Each row was made from one path, in order. Every step used is in the known rows, and no mark comes twice. Write each row's path.
Known rows:
P, Y, B, S: [  4   2  -2   8  11  -6   2  -2  -3   3  11  -3  -8  -4  -4  -3  -3   8
  -6  -5  -5 -15  10 -13]
K, Y, P: [ 0  6 -9  4 -8 -1 -1 -2 -7  8  6  0 -6 13  5  6 -4 -7 12  3  6 -5 -3  6]
R, K, Y, P: [ -2   7 -16  -7  -5  -4  -2  -6 -14   7   5  -1  -7  14   2   5  -5  -9
  10   0  13  -4 -15   4]
F, S, K: [  0   7   0  -2   0 -11  -4 -10  -2 -11   0  -3   1   8  -3  15 -11  -3
 -15 -11   7   9   1  -2]
G, F, S: [ -1   4   5  -6   5  -8   1   2   0  -4   3  -9   3   1   4  -6  -8  -4
  -5 -16   6   7   9 -13]
G, L, S, K, Y, B: [ -5  -1 -14   4  -7 -18  -5   8  -8  16 -18 -14 -11  -5   2  25   3 -12
   5  -1   8   9  -3  -2]
Q, L: [ -1   1  -4  -5  -5  -1  -1   4 -10   5   0  -4  -1   0  -4   4   9   3
   3   6  -1   3   2   0]
S, P, Y: [  2  -9  11   4  -5   5   1  -2  14  -6   7   1  -3  -7  -9  -3   0   7
  -1  -4   1 -14   1  -2]
Q, L, S, P, Y, B: [ -4 -15  -1  -1 -10   1   6   4  -1   6  -2 -10 -15 -16 -20   4   8  19
  12   0  -6  -3  12 -10]
F, S, P, Y: [  5  -6  14   3  -5  -4   5  -8  11 -13  10   3  -2  -4 -15  -3  -8  10
  -5 -12   0  -8   8  -1]
S, K, Y, P: [ -2  10 -12   4  -8  -4 -10  -3  -6   3   4  -5  -5  17   5  20  -6 -13
   1   0  17  -2  -7   4]
K, Y: [ 2  4 -2  1 -4 -5 -3  5 -2  9 -1  1  3  5  0  1 -3 -7  3 10  4  0 -5  8]
G, F, S, P, Y, B: [  4  -4   4  -3  -3  -2   8   4   9 -12   8 -12 -11 -14  -5 -16  -5   6
   0 -20   5  -4  20 -25]
S, P, Y, B, R: [ -5  -1   1  -3  -4   3   1  -1   2   2  13  -2  -8 -17 -13 -13  -3  14
   2   4  -2  -8   6 -14]
F, S, K, Y, B, R: [ -4  19 -12  -7  -4 -17  -8  -6 -15   8   6  -4  -1   3  -6   3 -18  -5
 -10   6   8  14   0  -6]
R, K, Y: [  1   5  -9 -10  -2  -9  -3   1  -8  10  -2  -2   0   6  -3  -1  -3 -10
   0   7  10   1 -17   6]
L, S, K: [-9 -2  1  2  2 -6 -7 -3  1  4 -8 -7 -1  3 -7 23 -4  0 -9 -5  2  9 -5  1]
F, S: [  3   3   4   0  -1  -8   3  -8  -2  -7   2   2   2   4  -4   1 -10   2
  -5  -9  -1   6   5  -1]
Q, L, S, P, Y: [ -6 -15  11   0  -8  -1   2   2   4   7   0  -7  -4  -9 -22  11   8  15
   3  -1  -6  -5   4   1]
Q, F, S, P: [  0   2   6  -2 -17  -5   6   5   5  -6   9   6  -7  -2 -13  -7 -12   6
  -1  -3   8  -6  15   0]
R, P: [-10  -2  10  -6   6   0   5  -4   9  11   5   3   4   4  -7   4   5   3
   6   0   4   0   1   0]
Q, L, S, K, Y: [ -7   2  -5  -4  -6 -13 -10   5 -11  19  -9 -12   2   8 -11  27   2  -5
  -4  11   4  12  -7   9]
Y, B, S: [  3   8 -10   5   7  -5   3   2  -5   8   2  -1 -12  -1   1   3  -4   3
  -3   2  -1  -7  11 -12]
F, S, P, Y, B: [  6  -5   2   2  -9  -2   9  -7   9 -12   7  -1 -12 -12 -12 -11  -9  12
   2 -12   1  -5  16 -13]
P, Y: [ 2 -6  7  3  4 -2  0 -4  1 -5  8 -2  4 -3 -4 -5  1  4 -5 -8 -3 -9 -2 -2]
S, K, Y, B: [  3  10 -18   0  -7  -6  -6   4  -5   5  -4  -7  -8   2   3   7  -4 -10
   0   7  12   5   0  -3]

Write each row's path:
[ -9  10 -17 -18   3  -5  -1  -5 -17   7   6  -4  -8  -8  -4 -11  -4   5
   1   4   2   6  -8 -15]
Y, B, R, K
[  3  13 -17  -4   6 -13   1   2 -13  17   1  -3 -12   5  -1   1  -7  -7
  -2   9   7  -6  -6  -5]
R, K, Y, B, S
[-12  10 -13  -4  -2 -12 -11   1 -12  22  -2  -8  -2  -2  -9  13 -10  -1
  -4  12   2  14  -5  -3]
L, S, K, Y, B, R
[ -7 -13   9   4  -8  -6   2   6  10  10 -12  -4 -10 -10  -6  20   8   0
   7  -5   2  -1   1   3]
G, L, S, P
[  2  -1  15  10   6  -2   1  -2  14   1  12   3  -6  -1 -11   6  -2   7
 -12  -2  -1 -22   6  -2]
B, S, P, Y
[  2  -1   8   0  -9  -3   5  -5  11  -8   2   4  -6  -2 -10   2  -9   4
  -2  -5   2   1   9   1]
F, S, P
[  6  12 -11   7   2 -10   0   7  -6  17   2   0  -9   3   2   1  -6  -5
   0  13   2  -7   7  -2]
K, Y, B, S
[ -4   3 -16   2  -5 -10  -6   3  -6  12 -11 -10  -8  -1  -4  16  -7  -6
   1   5   6  11  -1  -2]
L, S, K, Y, B
[  4  10 -14  -3  -4  -8   3   4   0  16   2   0 -19   2  -7   3  -6  -5
  -1  14  12 -11  -2  -3]
R, K, Y, B, S, P
[-15  14  -5 -12   2  -8  -5  -1  -4  24   9  -3   2   4  -8   8  -4  -3
   0  15  13   9  -5  -4]
S, K, Y, B, R, P
[ -6 -10   8   1  -7   3   2   2  13   7  -5   0  -7  -5 -13  11  -2   7
   3   1  -2   1   4   3]
L, S, P
[ -5 -16  15   4  -3   1   2  -1  14   1   1  -2  -3  -8 -18   6  -1  13
   0  -6  -4  -9   2   0]
L, S, P, Y
[ -7   5   6   3  17  -8   1  -7   7   8  14  -4  -4   5  -9  14   0   6
 -11  -9   7 -12   6 -15]
R, P, Y, B, S, K
[  3   7  -5   8  11 -10  -4  -5  -1  -2   8  -7  -8   1  -3  11  -3   3
 -17  -8   4 -12   6 -16]
P, Y, B, S, K
[  2  -6  17  -2   0  -3   3   1  13 -11  10  -9  -1  -6  -7  -9  -7   5
  -7 -20   6  -6  12 -15]
G, F, S, P, Y
[  1   5   9   7   2   0   1   2  13   6   5   4  -9   3  -8  11  -3   3
  -9   6   4 -15   7   0]
B, S, P
[  4  -8  -2   3  -7   6   6   2  10  -7   5  -3 -13 -15  -8 -10   1  10
   7  -4   0 -11   9 -12]
S, P, Y, B
[ -5   3  -3  -4   4  -2  -1  -3 -10   4  14  -4  -1 -11  -6 -15  -2  11
  -1  -2  -6  -3   1 -14]
P, Y, B, R
[-10  -5   2   3   0 -15  -6   1  -1   8 -15 -11  -4  -1   0  32   7  -7
  -5 -12   6   8  -6   0]
G, L, S, K
[-10  15 -13 -13  -2  -7  -7  -9 -20  15  14  -1  -3  13  -2   2  -8  -6
   4   8  10   0 -17   1]
B, R, K, Y, P
[-16   7  -1 -12   6   0   4  -3  -2  19  12   1  -1  -5  -9  -6   1  10
  10   6   1   6   5 -12]
Y, B, R, P
[ -3 -14   2   4  -6   2   7   0  10   2  -1  -5 -13 -16 -15   0  -1  14
   8  -8  -5  -6  10 -11]
L, S, P, Y, B
[ -8  -6   0  -3  -2  -4  -1   3 -11  13  -7  -7  -1  -2 -11  13   7   8
   4   3  -7   9   3   2]
Q, L, S
[  2  15   0   7   5 -15 -11   2  -2  13   3  -2   1  16   0  23  -7 -13
 -19  10  10  -6  -4   6]
B, S, K, Y
[ -9   2  -8   7  -8 -16  -8   0  -9  16  -9 -11  -9  10   4  37   2 -15
   6  -8  13   3  -9   6]
G, L, S, K, Y, P
[ -7   3 -11 -14   7  -6  -1  -9 -17   4  13  -5  -5 -10  -9 -16  -2  10
  -3  -5  -1  -2  -9 -19]
P, Y, B, R, K
[ -4 -17   3   7  -9  -6   6   3   7   6  -8  -9 -17 -21  -8   8   9   8
  12 -12  -2  -8   8 -11]
G, L, S, P, Y, B
[ -1  19  -7  11   3 -11  -9  -3  -6  10   9  -2  -7  23   4  29  -9 -12
 -10   3  14 -11  -3   3]
B, S, K, Y, P
[ -1  12   2   7  11 -10  -8  -3   1   3   3  -3  -3  12   0  23  -5  -5
 -22  -1   7  -6   0  -2]
B, S, K
[-17  -1  20  -8  13  -4   0  -9   3  14  21   3  14  -1 -17  -4   3  12
  -3  -2  -2  -5  -5  -4]
B, R, P, Y
[  3  13 -16  -3 -16 -18  -2   6 -14   0   3  -4  -8   4  -4  -2 -17  -7
  -4   0  15   4  11  -4]
Q, F, S, K, Y, B
[ -8  12  -7 -16   2 -10  -8  -2 -16  19   9   0   5   4  -8  -4  -6  -6
  -4  15   6   5 -20   4]
B, R, K, Y
[  2  12 -12  -6  -2 -15  -4   6  -6   1  -2 -18  -6   2   6   1 -12 -14
  -6  -9  16  13   9 -16]
G, F, S, K, Y, B
[  3   5 -22 -10  -5  -7   2   2 -13   9  -4  -4  -9  -1  -1  -8  -4  -7
   8   8   8   3  -9  -5]
R, K, Y, B
